Each row was made from one walk, in order. Every step used is in the known rows, and no mark comes twice. Write each row's walk.
Known rows:
gakil/fugeg: [ 0.36  2.00  2.27 -0.83  0.13  0.80 -0.14 -0.44  0.59  0.25  1.23 -0.78
 -0.98  0.52  1.25  0.21  0.38 -0.09 -0.39  0.02  0.27]
fugeg/tafen/nasi: [ 1.43  1.30 -0.71 -0.65 -0.63  1.17 -0.22  1.35  0.06  0.49  0.99 -1.07
 -1.33  1.62  0.07 -0.63  1.80 -2.04 -0.31 -1.60 -1.82]
nasi/tafen/rifi/sigok: [-0.84 -2.33 -1.50 -0.88 -2.81 -0.57 -2.14  0.75 -1.35  1.58 -0.56 -0.38
 -1.65  1.50  1.05 -0.47  0.53 -1.42 -1.07 -1.37 -0.89]
tipim/bovak/tafen/rifi: [ 0.04 -0.30 -0.23  3.37 -0.01  1.33 -0.29 -0.45 -1.58  1.20 -1.36  0.22
 -0.26 -0.84  0.71 -0.88  1.89 -1.56 -0.56 -2.04 -0.87]
gakil/nasi/tafen/rifi: [-1.07  0.40  0.87 -1.02  0.16 -0.20 -0.53  0.99 -1.98  1.76  1.72  0.03
 -2.16  0.85  1.20 -0.78 -0.16 -1.67 -0.37  0.12 -2.92]
tipim/bovak/tafen/rifi/sigok: [-0.35 -1.76 -0.99  2.70 -1.96  0.71 -1.93  0.06 -1.20  1.33 -2.07  0.12
 -1.44  0.31  0.60 -0.93  2.19 -2.12 -1.02 -3.66 -1.10]
rifi/tafen/fugeg/gakil/nasi: [-0.35  3.80  2.50 -2.59 -1.63  0.78 -0.81  2.11  1.97  0.85  0.99  2.25
 -3.91  0.41  2.90  0.02  0.51 -3.68 -2.85 -0.25 -0.87]
tipim/bovak/tafen: [ 1.28  0.13 -0.11  2.63 -0.32  1.04 -1.13 -0.40 -0.28 -0.84  0.24  0.69
 -0.30 -0.48  0.10 -0.80  1.85 -1.27 -0.61 -2.82  0.16]
gakil/nasi/tafen/bovak/tipim: [-1.38  1.71 -0.08 -1.07  0.56  1.24 -0.88 -1.80 -1.83 -0.75  6.95 -1.40
 -1.05  0.42  0.84 -0.20  1.51 -4.62  1.63 -1.93 -2.25]
fugeg/gakil: [ 0.62  1.73  1.06  0.50 -2.11  0.90 -0.49  1.81  1.42  0.42 -0.05  0.07
 -0.66 -0.89  1.73  0.33 -0.06 -1.09 -0.97  0.19  1.22]
gakil/nasi/tafen: [ 0.13  0.88  0.93 -1.76 -0.23 -0.62 -1.20  0.68 -0.64 -0.12  3.33  0.40
 -1.62  1.00  0.61 -0.62 -0.32 -1.54 -0.21 -0.64 -1.92]
bovak/tipim: [-0.86 -0.14 -1.88 -0.43  0.74  1.47 -0.11 -1.44 -0.43 -0.88  2.22 -1.55
  1.38  0.06  0.22 -0.02 -0.04 -0.61  1.39 -0.70 -0.34]
nasi/gakil: [-0.19 -0.64 -0.17 -0.10 -0.75 -0.05 -0.16  0.82  0.44  0.91  0.95  1.21
 -0.90  0.98  0.31  0.32 -0.62 -0.61 -1.36 -0.39  0.97]
tafen/rifi/sigok: [-1.55 -1.76 -0.98 -0.09 -1.70 -0.50 -0.81  0.63 -0.79  2.22 -2.17 -0.68
 -1.25  0.71  0.43  0.03  0.46 -0.56 -0.57 -0.86 -1.20]
gakil/nasi/tafen/fugeg: [ 1.15  2.88  1.60 -2.35 -0.28 -0.99 -1.57 -0.22 -0.59  1.30  2.46  0.45
 -3.13  2.49  1.43  0.08  0.54 -2.60 -1.61 -0.05 -1.39]
bovak/tafen: [ 0.63 -0.15  0.69 -0.11 -0.22  1.22 -0.26 -0.32  0.40 -0.51 -1.26  0.68
 -0.30 -0.55  0.49 -0.59  1.37  0.85 -0.19 -1.53 -0.74]
bovak/tafen/rifi/sigok: [-0.86 -1.75 -0.24 -0.05 -1.96  0.94 -1.03  0.24 -0.48  1.80 -3.70 -0.01
 -1.57  0.23  0.87 -0.61  1.85  0.13 -0.89 -2.37 -1.82]
tafen/nasi/gakil: [-0.11  0.33 -0.39 -0.43 -1.23  0.24  0.13  0.82 -0.24  2.88  2.02  0.07
 -2.05  2.20 -0.31 -0.47 -0.12 -2.24 -0.91 -0.92  0.56]
gakil/fugeg/tafen: [ 1.72  2.35  1.63 -1.28  0.06  1.79 -0.58  1.14  1.13 -1.44  1.04 -1.01
 -1.19  0.99  2.14  0.25  1.54 -0.64 -1.13 -1.20 -0.91]
fugeg/tafen/bovak/tipim: [-0.36  1.34 -1.35  0.18  0.92  2.71  0.05 -0.92 -0.62 -2.35  3.86 -2.01
  0.57 -0.50  1.11  0.62  2.87 -3.32  1.30 -2.40 -1.39]

Which walk is each row?
[-1.14 -0.62 -0.97 -1.89 -0.86  1.26  0.12  0.62  0.12  0.60  1.65  0.84
 -1.62  0.81 -0.71 -1.45  0.55 -2.40 -0.26 -1.24 -1.33]
rifi/tafen/nasi
[ 1.04  5.31  3.29 -1.17 -1.41  0.07 -0.83  1.30  1.32  2.39  0.48  0.12
 -3.61  0.85  2.74  0.78  0.61 -2.91 -1.98  0.33 -0.35]
tafen/fugeg/gakil/nasi
[ 1.88  3.30  1.48 -1.49 -0.64  2.08 -0.30  0.99  0.63  0.73  2.08 -2.02
 -2.44  2.23  1.42 -0.35  2.00 -2.31 -0.70 -1.70 -1.71]
gakil/fugeg/tafen/nasi
[-0.93  0.99  1.03 -1.28 -4.26  0.03 -2.60  2.86 -0.02  2.46  0.65 -0.05
 -3.85  0.92  2.94 -0.40  0.29 -3.28 -1.77 -1.31 -1.90]
fugeg/gakil/nasi/tafen/rifi/sigok
[-0.98  0.33 -1.72 -0.31  0.11  1.33 -0.85 -2.19 -1.80 -1.19  5.65 -1.72
  0.44  0.07  0.54  0.06  1.98 -3.79  1.47 -1.65 -0.18]
nasi/tafen/bovak/tipim
[ 1.60  1.97  1.45 -0.75 -0.14  0.67 -0.41 -1.20  0.43  0.98 -2.00  0.68
 -1.46  0.85  1.07  0.24  1.91 -0.26 -1.54 -1.02  0.00]
bovak/tafen/fugeg
[-0.31  2.67  0.54 -0.77  0.29  3.43 -0.27 -0.44  0.30 -1.09  5.85 -1.67
 -1.54  0.94  2.60  1.14  2.71 -4.27 -0.62 -2.93 -0.08]
nasi/gakil/fugeg/tafen/bovak/tipim
[ 1.12  0.41 -0.63  2.30 -1.68  1.42 -1.04  0.32 -0.52  2.04  2.32  0.74
 -2.19  1.82 -0.10 -1.11  1.74 -3.87 -1.37 -3.88  0.33]
tipim/bovak/tafen/nasi/gakil
[-0.55 -0.46  0.70  0.55  0.10  1.49  0.68 -0.06 -0.85  1.44 -2.91  0.16
 -0.43 -0.96  1.06 -0.64  1.43  0.70 -0.15 -0.76 -1.62]
bovak/tafen/rifi
[ 0.02  1.36  1.88 -0.93 -0.53  0.79 -0.43  0.45  0.89  1.26  2.22  0.18
 -1.97  1.50  1.70  0.47 -0.08 -0.80 -1.73 -0.53  1.22]
nasi/gakil/fugeg
[ 0.68  2.66  1.90 -1.15 -2.51  0.38 -1.74  2.39  0.76  0.33  2.98  0.56
 -2.41  0.13  2.54 -0.26 -0.15 -2.95 -1.38 -0.47 -0.81]
fugeg/gakil/nasi/tafen
[ 0.99  2.30  2.47 -1.44 -1.39  2.10 -0.10  0.07  0.80  2.87  1.52 -0.30
 -3.32  2.21  1.38 -0.65  1.66 -1.80 -1.36 -2.49 -0.21]
bovak/tafen/nasi/gakil/fugeg
[ 2.11  3.26  1.03 -1.25 -3.27  0.13 -2.24  1.20  0.97  1.12  1.06  0.26
 -2.09  1.07  3.00  0.87  1.04 -2.84 -2.77  0.32  2.12]
nasi/tafen/fugeg/gakil
[ 1.25  1.64  1.48 -1.41 -0.71  1.70 -0.76  1.83  1.39 -0.53  2.10  0.37
 -2.03  1.93  2.69  0.60  1.04 -1.28 -2.59 -1.75  0.05]
nasi/gakil/fugeg/tafen
[ 1.03  0.83 -1.03 -0.78 -1.50  1.14 -0.25  2.29  0.40  1.17  1.96  0.02
 -2.03  2.54  0.48 -0.27  1.08 -2.69 -1.71 -2.14 -0.98]
fugeg/tafen/nasi/gakil
[-0.89  3.74  0.99 -0.65 -1.52  2.01 -1.31  0.08 -0.40 -0.39  6.52 -1.35
 -1.76 -0.64  2.64  0.25  1.76 -5.88  0.65 -1.75 -1.13]
fugeg/gakil/nasi/tafen/bovak/tipim
[-1.61  0.97 -0.77  0.60  1.07  1.78  0.42 -2.34 -1.23 -0.60  3.85 -2.10
  0.67 -0.70  0.26  0.52  1.83 -2.98  1.88 -1.27 -0.20]
tafen/bovak/tipim
[ 0.80  0.98  0.45 -0.30 -1.12  1.44 -0.01 -0.45 -0.08  1.65 -0.65 -0.52
 -1.49  0.72 -0.34 -1.23  1.72 -1.04  0.31 -2.09 -1.35]
bovak/tafen/nasi
